Each row was made from one small tree. The marks that hang from a mark follow it in brackets, in alphabetical order. Every link used is in the known rows. Write each row's tree.
Known rows
Q{W}: [-1.334 -1.600  2.656  2.416 -0.578 -0.449 -0.707  1.511 -0.232 -0.203
  2.971  1.923  0.448  0.555  2.174  2.223  1.973  4.320  1.264  4.793
  0.858]
M{A}: [ 0.233 -1.957  3.887  6.077  0.507 -1.286  0.232  2.018  0.538 -1.356
  2.875  0.616  0.852 -1.313  3.975  0.266 -0.125  3.035  1.184  2.082
  0.506]
H{A{M} Q}: [ 2.215 -4.732  0.461  2.862 -1.006 -0.967  0.924  1.968  0.788 -3.941
  1.497  0.245  2.753 -0.431  2.330 -2.779  3.364  3.762  2.255 -0.403
 -0.569]
W{A Q}: [ 0.891 -2.610  4.779  3.238  0.132 -2.485 -0.207 -1.587 -1.386 -3.866
  4.952  0.359  2.166  0.431  2.924 -1.339  1.580  3.237 -1.082 -2.804
  3.120]
A{C H M{Q} W}: [ 2.934 -5.468 -0.001  3.374  2.079 -0.021  1.365 -0.609  3.668 -0.068
  2.788  1.418  3.239  1.086  3.115 -2.745 -1.175  4.728  3.925  1.265
 -4.447]
W{A{H M} Q}: [ 2.559 -3.303  3.356  4.030  0.721 -2.346  0.116 -2.467 -0.704 -6.269
  7.005  0.134  4.440  0.236  3.075 -1.879  1.508  3.195  0.888 -7.158
  1.250]
A{C M}: [ 3.033 -4.559  3.218  2.615  0.333 -0.312  0.261  0.502  1.889  0.157
  1.421  2.051  1.614 -0.005  2.070 -0.904 -0.686  3.721  3.366 -1.977
 -2.663]
Q{W{A{C}}}: [-1.157 -2.225  6.189  2.332 -0.221 -1.009 -0.400  1.515 -0.603  2.807
  3.614  1.579  0.098  1.315  0.835  1.196  0.311  3.560  2.369  5.605
  0.699]
W{A{C M} Q}: [ 3.978 -4.018  5.832  2.509  0.660 -1.964  0.158 -1.247 -0.199 -1.940
  3.832  1.075  2.969  0.297  1.897 -1.702  0.562  3.868  1.453 -4.126
  1.019]
Q{W{A{C H M}}}: [ 0.443 -2.905  4.993  3.025  0.282 -0.828 -0.152  0.556  0.046  0.627
  5.310  1.414  2.367  1.020  1.094  0.708  0.205  3.559  3.962  1.526
 -0.916]
Q{W{A}}: [-1.804 -1.582  5.248  2.359 -0.664 -1.202 -0.369  1.303 -1.474  0.036
  4.046  1.356  0.391  1.534  1.670  1.280  1.875  3.799  1.068  4.296
  2.219]
M{A{W{Q}}}: [ 4.134 -1.623  2.837  6.047  1.227 -1.278  0.205  0.330  0.454 -1.678
  2.094  0.429  3.213 -1.520  4.380 -0.393  0.640  4.881 -0.261  4.356
  2.275]
M{Q{W{A{H}}}}: [-4.080 -2.481  2.926  2.641  0.635 -1.529  0.465  0.800  0.020 -1.460
  6.215  0.991  0.398  2.137  2.496 -0.279  1.814  3.711  1.747  3.069
  0.033]
H{Q}: [ 1.184 -3.214  0.790  1.393 -0.627 -1.003  0.680  0.227 -0.587 -4.858
  5.086  0.347  1.873 -0.673  2.400 -1.492  2.045  3.598  0.399  4.468
 -0.840]
C{A{H M W{Q}}}: [ 8.764 -4.081  0.532  5.649  1.224 -0.092  1.016 -0.579  1.759 -3.080
  4.217  0.355  6.405 -0.835  4.241 -0.377  1.596  5.920  0.557 -4.881
 -0.837]
A{C H M W{Q}}: [ 6.263 -4.466  0.789  4.104  1.630 -0.526 -0.032 -2.431  2.358 -1.778
  3.391  1.072  5.578 -0.745  2.978 -1.763 -0.675  4.788  2.739 -1.484
 -2.174]
C{A{H{Q} W}}: [ 6.009 -3.900 -0.366  4.954  0.533  0.023  1.544  0.440  1.032 -2.765
  5.937 -0.658  5.004 -0.991  3.448 -0.892  1.227  4.983  0.547  3.112
 -2.427]
C{A{H W{Q}}}: [ 6.473 -3.471  0.708  6.236  1.143 -0.512  0.518 -0.788  1.432 -2.165
  4.857 -0.136  5.028 -0.945  4.375  0.040  0.836  5.147 -0.289 -2.270
 -0.452]
A{C H M}: [ 1.979 -4.738  1.777  4.291  0.843 -0.540  0.106 -0.656  2.317 -1.463
  4.493  1.241  2.820 -0.518  2.368 -0.989 -1.722  2.879  4.331 -3.586
 -4.238]
W{A{C H M}}: [ 1.240 -4.495  4.471  4.380  0.742 -1.381  0.519 -0.811  0.726 -1.188
  5.426  0.539  2.439  0.724  1.873 -1.859 -1.429  2.240  3.445 -4.009
 -2.173]

Write each row's tree
[-0.076 -2.744  0.923  6.705  2.227 -1.030  1.445  0.865  2.247 -1.469
  4.047  0.198  2.301 -0.158  4.944 -1.606 -0.551  4.096  1.711  4.907
 -1.448] : M{A{H W} Q}
[ 0.562 -5.410  1.022  3.279  1.644 -0.703  0.987 -0.128  3.282 -1.506
  4.365  1.518  2.153  0.384  2.844 -1.995 -1.037  3.381  4.453 -3.036
 -4.785] : A{C H M{Q}}
[ 1.432 -3.300  3.339  4.918  2.162 -0.591  1.543  2.164  2.744  2.861
  1.167  1.215  0.911  0.134  3.799 -1.627 -1.423  4.753  2.392  8.079
 -1.708] : M{A{C W} Q}
[ 2.714 -4.631  3.614  2.772  0.384 -1.532  1.183 -0.749  0.000 -3.429
  7.541 -0.065  3.871 -0.001  1.190 -2.689 -0.136  2.734  3.354 -0.386
 -2.764] : W{A{C H{Q} M}}
[ 1.852 -2.238  3.549 -0.234 -0.922 -1.017  0.823  1.309 -2.022 -3.883
  5.730  0.932  2.964  0.836  0.874 -0.300  4.079  4.928  1.460  6.443
  1.147] : H{Q{W{A{M}}}}
[ 3.773 -3.792  2.627  2.289  0.438  0.288  1.578  3.401  1.568 -0.183
  2.863  1.950  1.977  1.123  3.233  1.211  3.367  6.251  1.949 -0.956
 -0.946] : C{A{M{Q{W}}}}
[ 3.426 -3.240  4.629  2.476  0.266 -2.131  0.265 -1.483 -1.078 -5.020
  4.508  0.820  3.204  0.762  2.814 -1.725  2.369  4.024 -0.026 -5.351
  2.806] : W{A{M} Q}
[ 1.855 -6.001  1.591  4.186  0.915 -0.281  1.120  2.099  3.731  2.982
 -2.438  1.520  1.301  1.450  2.865 -3.219  0.282  4.718  3.636  0.674
 -1.933] : H{A{C M{Q} W}}
[ 4.374 -4.761  0.915  4.547  1.290  0.115  0.496 -1.012  2.671 -0.025
  2.413  1.147  3.981 -0.066  2.699 -1.565 -1.667  4.112  3.690  0.413
 -3.886] : A{C H M W}
[ 0.843 -2.723  2.235  5.053  1.717 -0.876  1.622  1.990  1.739 -0.263
  1.430  0.850  1.044  0.439  4.695 -1.486  0.455  4.905  0.846  6.923
  0.050] : M{A{W} Q}
[ 7.105 -3.434  1.770  4.903  0.671 -0.306  0.776  0.222  1.004 -0.786
  2.422  0.592  3.919 -0.413  4.175  0.135  1.768  5.875 -1.145 -0.561
  1.026] : C{A{W{Q}}}
[ 5.280 -3.647 -0.385  4.393  1.192 -0.749  0.131 -2.500  1.287 -5.254
  3.866  0.709  5.995 -0.410  3.898 -1.847  1.406  5.047  0.966 -2.741
 -0.303] : A{H M W{Q}}
[ 5.299 -4.681  2.183  2.817  0.795  0.428  0.675  0.150  2.253  1.517
 -0.341  1.954  2.698  0.563  2.441 -1.545 -0.747  5.041  2.896  2.306
 -2.273] : A{C M W}
[-1.814 -2.343  5.191  3.775  0.122 -1.221 -0.568  0.486 -0.225  1.697
  5.720  0.972  1.164  0.834  1.103  1.023 -0.423  2.866  3.047  3.981
 -0.684] : Q{W{A{C H}}}
[ 3.482 -5.399  2.205  5.082  0.191 -0.020  0.362  1.632  2.992  3.113
 -3.027  1.295  2.015  0.636  2.482 -2.301 -0.154  4.087  3.480 -0.112
 -1.276] : H{A{C M W}}
[ 2.307 -4.154  2.435  1.660 -0.995 -0.388  0.170  3.470  1.232  0.958
  1.022  1.357  2.570 -0.517  0.498 -0.469  2.988  4.631  4.563  5.750
 -1.367] : H{A{C M} Q{W}}
[ 2.865 -3.499  1.358  1.516  0.093 -0.190  0.238  0.600  0.948 -2.184
  6.569  1.163  4.291 -0.979  0.758  0.011  1.227  4.219  4.875  4.486
 -3.955] : A{C H{Q{W}} M}
[ 3.310 -4.273 -0.292  3.576  0.801 -0.371  0.634 -1.152  1.522 -1.198
  5.274 -0.052  4.099 -0.949  2.003 -2.016 -1.256  3.798  2.472  7.686
 -4.009] : A{C H{Q} W}
[ 1.081 -4.715  2.205  5.904  0.125 -0.444 -0.097  1.505  2.801  4.222
 -2.487  0.842  0.748  0.358  2.561 -1.796 -0.855  3.308  2.513  2.557
 -0.888] : H{A{C W}}
[ 2.751 -2.664  2.962  7.861  1.806 -0.711  0.278  0.813  2.250  1.733
  3.315  0.175  2.819 -1.570  3.554 -0.365 -2.985  3.361  3.153  5.692
 -2.320] : M{A{C H W}}
[-0.664 -4.888  2.813  2.891  0.206 -0.491  0.306  3.494  2.999  3.142
 -1.021  2.219  0.262  1.300  1.888 -1.004  1.368  4.268  4.761  0.604
 -1.470] : H{A{C M{Q{W}}}}
[ 5.291 -5.146  2.035  4.610  0.462 -0.705 -0.048  0.528  2.657  1.575
 -2.101  1.234  3.341 -0.139  2.732 -2.167  0.819  4.685  2.588 -1.435
  0.173] : H{A{C M W{Q}}}
[ 3.679 -5.411  1.574  1.781  1.548  0.192  1.598  0.495  3.089  1.437
  0.066  2.138  2.000  1.615  2.866 -2.413 -0.176  5.624  2.951  3.014
 -2.951] : A{C M{Q} W}
[ 6.279 -4.402  0.525  4.020  0.183 -0.232  1.771  1.165  1.115 -5.095
  7.045 -0.109  5.151 -1.259  3.127 -0.634  2.124  4.484  1.904 -3.190
 -3.096] : C{A{H{Q} M}}
[ 2.690 -4.911  0.945  3.655 -0.310 -0.562  0.623  1.575  1.807  1.647
  0.116  0.102  2.343 -0.315  1.711 -2.908  0.574  4.036  2.432  7.359
 -1.560] : H{A{C W} Q}
[ 4.070 -2.840  1.828  6.090  1.555 -0.713  0.896  0.709  1.590 -0.506
  5.181 -0.409  4.097 -2.272  2.860 -1.320 -1.580  3.734  3.037  9.173
 -2.950] : M{A{C H{Q} W}}
